Each row comes from the steps of one walk. Every step used is in the known rows, and no mark comes twice. Write the walk behind each row, first mark first.
Known rows
B/Z: -1.003 2.462 -2.718 0.826 0.316 0.408 -1.560 3.314 -2.902 -3.135 -0.267
 -0.276 -0.050 3.107 2.163 -0.240 -6.487 -3.770 -1.200 -4.153 -0.522
 0.067 -3.267 -1.811 -0.544
R/U/B/D/G: -4.707 2.979 -0.092 -1.913 -0.418 -2.072 -1.877 2.807 -0.675 -2.972
 0.386 1.602 0.923 3.187 5.142 -0.475 -3.964 -2.155 -1.805 -2.784 1.483
 1.936 -4.495 -3.152 2.904
D/B/U/R/Z: 0.188 1.421 -2.516 0.026 -0.087 -0.224 -0.070 2.173 0.395 -0.573 -0.877
 -0.032 2.557 4.532 4.870 0.884 -5.043 -4.537 0.247 -4.422 1.744 2.021
 -4.087 -7.164 4.392
B/Z/A: -1.950 1.025 -4.114 1.246 -1.731 0.307 -1.004 4.138 -3.318 -2.568 0.841
 -0.721 1.213 3.849 1.829 -0.254 -6.284 -4.066 -1.526 -3.638 -0.615
 1.678 -3.116 -2.910 -0.354
Z/R: 0.805 2.308 -2.883 -1.972 -3.563 -2.041 -1.566 4.010 -2.544 -0.087
 -0.065 -0.730 -0.834 1.569 4.126 3.346 -1.861 -3.749 -1.039 -1.227
 0.653 1.319 -3.227 -2.585 1.851
B/Z/R: -0.183 2.459 -2.993 -0.402 -1.297 -0.269 -1.839 4.202 -3.430 -2.443
 -0.068 -0.829 0.136 3.810 2.131 1.584 -5.278 -4.991 -1.686 -3.664
 -0.768 0.154 -3.106 -1.919 -0.225
Z/B/D/G/L/M: 1.381 0.751 -1.513 1.576 0.041 -0.932 -2.595 2.107 -4.233 -2.934 2.109
 -0.534 -1.632 3.116 5.346 1.686 -6.185 -7.150 0.523 -3.515 0.775 0.663
 -2.206 -5.120 2.688
R/U/A/Z/B/D: -2.311 2.471 -2.932 -1.305 -1.827 -2.834 -0.990 4.100 -1.471 -0.489
 2.014 0.889 0.532 5.226 4.571 0.027 -4.564 -1.679 -0.792 -1.663 -0.265
 3.226 -2.507 -3.943 2.479
Z/B: 1.346 1.927 -3.453 0.520 -1.822 -1.645 -0.315 4.182 -2.410 -0.380 0.111
 -0.791 -1.606 1.627 5.314 0.283 -4.737 -4.893 0.047 -2.844 -1.251 1.211
 -1.527 -3.734 2.416
A/U/B: 0.932 3.296 -2.634 -3.216 -2.640 -2.306 -1.372 2.850 -1.346 0.616 -0.661
 0.452 -1.026 1.446 1.271 -2.134 -2.799 -3.350 0.116 -1.207 -0.594
 -0.046 -4.240 -0.378 1.491
B/U/R: -0.170 0.419 -2.620 -0.547 0.473 -0.679 -0.036 2.748 -3.069 0.237 -0.319
 -0.377 0.244 5.733 3.925 2.700 -4.241 -1.502 -0.461 -3.348 0.854 -0.001
 -3.090 -3.268 3.539
U/R/Z/A: -2.892 2.154 -0.597 0.207 -5.225 -0.567 0.188 4.413 -2.004 -1.049 0.967
 -0.359 -2.192 2.851 4.187 -0.180 -4.056 -1.088 -0.130 -2.942 1.257
 2.749 -5.286 -2.562 3.595
Z/A/U/B/D: -0.770 0.272 -4.117 -1.362 -4.406 -1.692 -1.193 3.689 -2.412 -0.039
 1.220 -0.288 0.074 2.855 1.209 -0.522 -3.185 -4.017 -0.548 -1.690 0.192
 2.287 -3.712 -2.920 1.910
D/G: -0.909 1.999 -0.619 -1.260 -1.144 -1.807 -1.606 0.534 -2.163 -2.391
 0.917 2.866 0.759 -0.075 4.181 -0.311 -4.672 -2.873 -0.060 0.491 2.283
 1.941 -4.407 -4.914 1.137
R/Z/A/U/B/D/G/L: -2.830 2.337 -2.422 -0.985 -2.497 0.101 -1.402 2.297 -1.831 -1.245 3.041
 -0.026 -0.948 2.727 2.809 -1.944 -4.961 -6.296 -1.504 -2.768 2.724
 3.405 -5.403 -3.658 1.425
U/B/Z/A: -3.483 1.429 -1.003 0.332 -1.462 -0.190 -1.063 4.952 -1.525 -1.996 0.295
 -0.701 1.297 3.757 1.199 -0.930 -4.180 -4.167 -1.169 -3.423 -0.703
 0.104 -3.419 -1.490 1.845
R/U/A/Z/B/D/G/L: -2.285 2.016 -2.624 -1.306 -1.248 -2.358 -1.138 3.333 -1.911 -0.432
 3.456 1.071 1.665 5.240 4.650 -0.972 -4.603 -2.017 -0.878 -1.017 0.523
 3.211 -2.760 -4.768 2.917
L/M: 0.043 4.929 -1.754 1.129 -2.401 -2.371 -3.013 1.310 -3.065 -2.222 -0.045
 -1.448 -1.582 2.641 6.797 3.530 -4.969 -3.954 2.335 -1.495 0.477 0.957
 -5.001 -1.410 -0.155
A/U/B/Z/R: 1.081 3.359 -2.809 -3.229 -2.621 -2.052 -1.737 3.477 -2.207 0.004 -0.482
 0.118 -0.578 2.946 0.244 -1.775 -3.633 -4.759 -0.514 -2.129 -1.379
 -0.550 -4.011 -0.174 0.697
R/Z/B/D/G: -1.447 3.005 -1.004 0.404 -0.261 0.020 -1.629 2.172 -1.853 -3.165 1.270
 0.351 -3.148 2.145 5.060 0.045 -6.788 -7.494 -1.085 -4.244 1.978 2.578
 -3.778 -4.582 1.552
A/Z: 2.171 2.407 -3.282 -1.709 -1.319 -1.499 -1.564 4.235 0.291 0.092 0.767
 2.053 0.295 2.919 2.240 0.759 -4.321 -2.112 -0.383 0.391 1.007 0.850
 -4.320 -0.758 0.694
B/U: -0.037 0.909 -4.290 -0.595 2.353 -0.386 -0.706 1.763 -2.524 0.173 -0.343
 -0.405 0.869 4.802 4.155 2.821 -4.608 -3.520 -1.172 -3.084 1.178 0.420
 -2.506 -3.725 1.686
M/L: -0.448 0.200 -2.539 -0.095 1.332 -0.781 -0.151 4.213 -1.951 -0.726 1.643
 -0.918 -1.520 0.182 4.886 -0.183 -3.568 -4.579 -3.036 -2.026 0.491
 2.067 -2.432 -2.648 2.109
A/Z/R/U/B/D/G: 0.826 2.449 -1.768 -3.725 -2.221 -3.049 -2.583 4.530 0.165 -0.727 1.444
 2.938 1.598 4.757 2.553 2.026 -3.543 -3.601 -1.501 0.439 1.447 1.270
 -4.765 -1.794 1.815
A/Z/R/U/B/D: 1.035 2.677 -2.426 -3.400 -2.309 -2.668 -2.465 5.413 0.282 -0.223 1.050
 1.970 1.069 5.083 2.559 2.324 -3.165 -3.323 -1.708 -0.321 1.010 1.010
 -4.386 -0.963 1.924

Which walk is each row?
-0.021 1.296 -2.250 -0.533 -2.278 -1.712 -0.935 3.764 -1.815 1.039 2.316
 0.400 -0.004 3.952 1.388 0.751 -3.126 -1.636 0.804 0.665 -0.248 1.707
 -2.173 -3.140 1.929 -> U/A/Z
-1.696 0.825 -2.934 -0.230 -0.421 -0.231 0.290 2.911 -2.747 0.095 0.537
 -0.594 0.045 6.263 4.179 2.111 -4.913 -2.827 -1.066 -3.856 1.453 1.524
 -3.758 -3.874 3.201 -> B/U/R/Z/A
-2.175 2.852 -1.634 -2.829 -3.002 -2.697 -1.978 4.594 -1.667 -1.134
 0.111 -0.189 0.140 3.425 4.733 2.693 -1.838 -3.609 -2.075 -2.520 0.711
 1.624 -3.822 -2.509 2.963 -> Z/R/U/B/D
1.379 0.359 -2.494 1.255 -0.148 -0.635 -1.808 3.563 -3.372 -2.375 0.414
 -0.868 -2.746 2.588 4.457 1.900 -5.388 -5.971 -0.370 -4.573 -0.165
 0.643 -1.268 -4.411 2.880 -> Z/B/D
-0.239 0.872 -3.219 0.239 -1.143 -0.289 0.236 2.632 0.173 -0.363 -0.319
 -0.217 3.194 4.894 4.662 0.930 -4.990 -4.698 0.242 -4.183 1.770 2.810
 -4.100 -7.724 4.501 -> D/B/U/R/Z/A
-0.494 1.429 -5.084 0.010 -2.462 -0.352 -1.150 3.781 -3.503 -1.834 0.757
 -0.402 0.858 4.090 0.779 -1.345 -6.360 -4.427 -1.294 -3.317 -1.200
 1.559 -3.445 -2.284 -0.859 -> B/Z/A/U
1.826 2.495 -1.833 -2.099 -3.267 -1.349 -1.184 2.229 -3.357 -0.388 1.610
 0.590 -2.570 2.862 2.355 -2.449 -4.814 -3.922 0.237 -2.585 0.653 1.026
 -4.880 -2.392 2.814 -> A/U/R/Z/B/D/G/L
-0.553 2.327 -3.030 -0.088 -2.027 -0.925 -1.090 3.407 -0.379 -1.754
 -0.257 -0.401 3.592 4.064 3.569 0.043 -5.128 -5.342 -0.241 -3.909
 -0.221 2.576 -3.217 -6.950 2.486 -> D/B/Z/R/U/A
-0.312 0.214 -0.036 0.954 1.664 0.380 -4.140 -0.023 -4.253 -4.464 2.578
 0.456 -0.873 2.524 3.922 2.462 -5.336 -5.026 -0.232 -2.793 3.653 0.442
 -4.278 -4.630 1.974 -> B/D/G/L/M
-2.273 3.170 0.414 -0.023 -3.650 -0.405 -0.204 3.803 -1.758 -1.438 0.197
 -0.082 -2.892 2.311 4.468 -0.149 -4.097 -0.908 0.074 -3.186 1.284 1.630
 -5.331 -1.845 3.457 -> U/R/Z
0.146 0.695 -4.682 -1.417 -6.568 -2.225 0.033 4.031 -3.028 0.909 1.150
 -0.191 -0.153 2.638 2.099 -0.944 -3.255 -1.636 0.099 -0.936 -0.281
 3.066 -4.206 -2.929 2.249 -> Z/A/U/R
-1.072 3.497 -3.286 0.116 0.268 -0.138 -0.186 2.906 -1.461 -0.667 0.699
 -0.766 -2.056 3.729 5.688 0.405 -6.492 -7.163 -1.319 -4.561 0.876 2.419
 -3.123 -3.990 1.411 -> R/Z/B/U
-0.974 0.184 -3.790 -0.117 1.642 -0.626 -0.285 1.834 -3.547 1.101 0.948
 -1.029 0.904 5.872 3.083 2.791 -4.031 -3.133 -0.293 -2.448 0.398 0.990
 -1.152 -5.039 2.344 -> B/U/A
-0.615 1.283 -1.334 -0.625 0.032 -0.313 -1.568 0.742 -2.710 -1.264 3.010
 1.374 1.787 0.378 4.389 -1.526 -4.090 -3.121 -0.612 0.168 2.903 1.489
 -4.245 -4.688 2.097 -> D/G/L
-1.478 2.158 1.170 0.413 -3.123 -0.611 -0.677 3.447 -2.658 -2.446 0.980
 0.559 -3.203 2.858 4.488 0.043 -5.444 -3.038 0.174 -3.708 1.272 1.670
 -4.664 -3.560 4.193 -> U/R/Z/B/D/G
0.711 0.286 -4.247 -1.496 0.781 -1.449 -0.680 2.923 -2.847 1.885 1.529
 -0.242 1.580 7.296 2.166 3.648 -3.752 -3.724 -0.581 -1.110 0.280 0.838
 -1.430 -4.361 2.236 -> B/U/A/Z/R
0.248 3.027 -3.097 1.657 -0.496 0.144 -2.299 2.153 -3.576 -0.464 2.936
 -3.088 0.008 2.768 6.194 1.019 -3.691 -3.669 0.868 -2.099 1.617 0.292
 -4.352 -1.443 1.598 -> G/L/M
-2.913 2.657 -2.078 -1.306 -2.977 -0.580 -1.497 2.206 -1.389 -1.797
 1.945 0.651 -1.438 2.527 2.702 -1.421 -5.318 -6.235 -1.240 -2.631 2.341
 3.641 -5.402 -3.679 0.973 -> R/Z/A/U/B/D/G
-2.676 0.640 2.147 -0.483 0.664 -0.490 -2.867 2.232 -1.581 -3.513 0.365
 1.223 -0.481 2.044 2.035 0.896 -3.341 -4.304 -0.657 -2.703 2.073 -0.450
 -3.827 -3.006 3.467 -> U/B/D/G
0.662 0.253 -1.497 -0.165 -1.682 -1.909 -1.355 3.403 -2.632 -0.089 3.115
 1.160 -0.202 4.541 1.448 0.882 -4.383 -3.804 0.950 0.115 -0.342 1.673
 -1.340 -4.943 2.649 -> U/A/Z/B/D/G
0.210 0.988 -5.896 -1.463 -5.281 -2.073 -0.445 3.389 -2.700 0.785 1.117
 -0.192 0.210 1.927 2.215 -0.863 -3.533 -3.095 -0.334 -0.716 -0.058
 3.330 -3.757 -3.239 0.883 -> Z/A/U
-2.500 0.775 1.153 -0.069 0.565 0.044 -2.655 3.423 -1.426 -2.933 -0.161
 -0.197 -1.372 2.393 2.119 1.358 -2.870 -4.011 -0.796 -3.820 1.386
 -0.835 -3.473 -1.835 3.451 -> U/B/D
1.588 0.575 -4.012 -0.728 -0.121 -1.230 -0.609 2.522 0.106 0.957 0.206
 -0.019 4.093 5.538 3.318 2.285 -4.016 -5.420 0.495 -2.345 0.893 2.101
 -2.389 -7.953 3.829 -> D/B/U/A/Z/R
0.678 1.375 -4.557 0.481 -2.294 -0.392 -0.832 2.999 -0.219 -1.735 -0.364
 -0.005 3.544 3.232 2.288 -1.492 -5.995 -5.725 0.098 -3.787 -0.103 2.609
 -3.869 -6.496 1.521 -> D/B/Z/A/U
-0.469 2.474 -1.021 0.037 -0.571 -1.083 -2.378 -0.008 -3.419 -1.867
 3.232 0.758 1.477 1.357 5.613 -0.148 -4.779 -3.923 0.729 0.314 2.729
 1.311 -4.953 -4.188 1.317 -> D/G/L/M
0.862 1.118 -2.657 -0.190 -2.619 -2.160 -0.572 4.490 -2.147 1.393 2.408
 0.042 -0.283 4.397 1.860 0.463 -3.731 -2.889 1.036 0.164 -1.255 1.741
 -1.174 -3.867 2.511 -> U/A/Z/B
-3.563 3.071 -3.278 0.206 -3.135 -0.046 -0.512 3.167 -1.036 -1.261 1.538
 -0.449 -1.444 1.904 4.607 -0.333 -4.990 -4.781 -1.483 -2.772 2.092
 4.339 -4.917 -3.530 0.693 -> R/Z/A
-0.011 2.737 -3.339 -0.337 -1.610 -0.810 -1.131 3.432 0.129 -2.290
 -0.984 0.054 3.568 3.578 4.116 0.048 -5.402 -5.479 -0.680 -4.229 0.173
 2.257 -3.806 -6.295 2.051 -> D/B/Z/R/U
1.050 3.328 -2.959 -3.713 -3.162 -3.224 -1.717 5.614 0.814 0.713 0.874
 1.919 1.535 4.565 2.946 1.581 -2.789 -2.766 -1.449 0.491 0.461 1.353
 -4.460 -0.710 1.650 -> A/Z/R/U/B
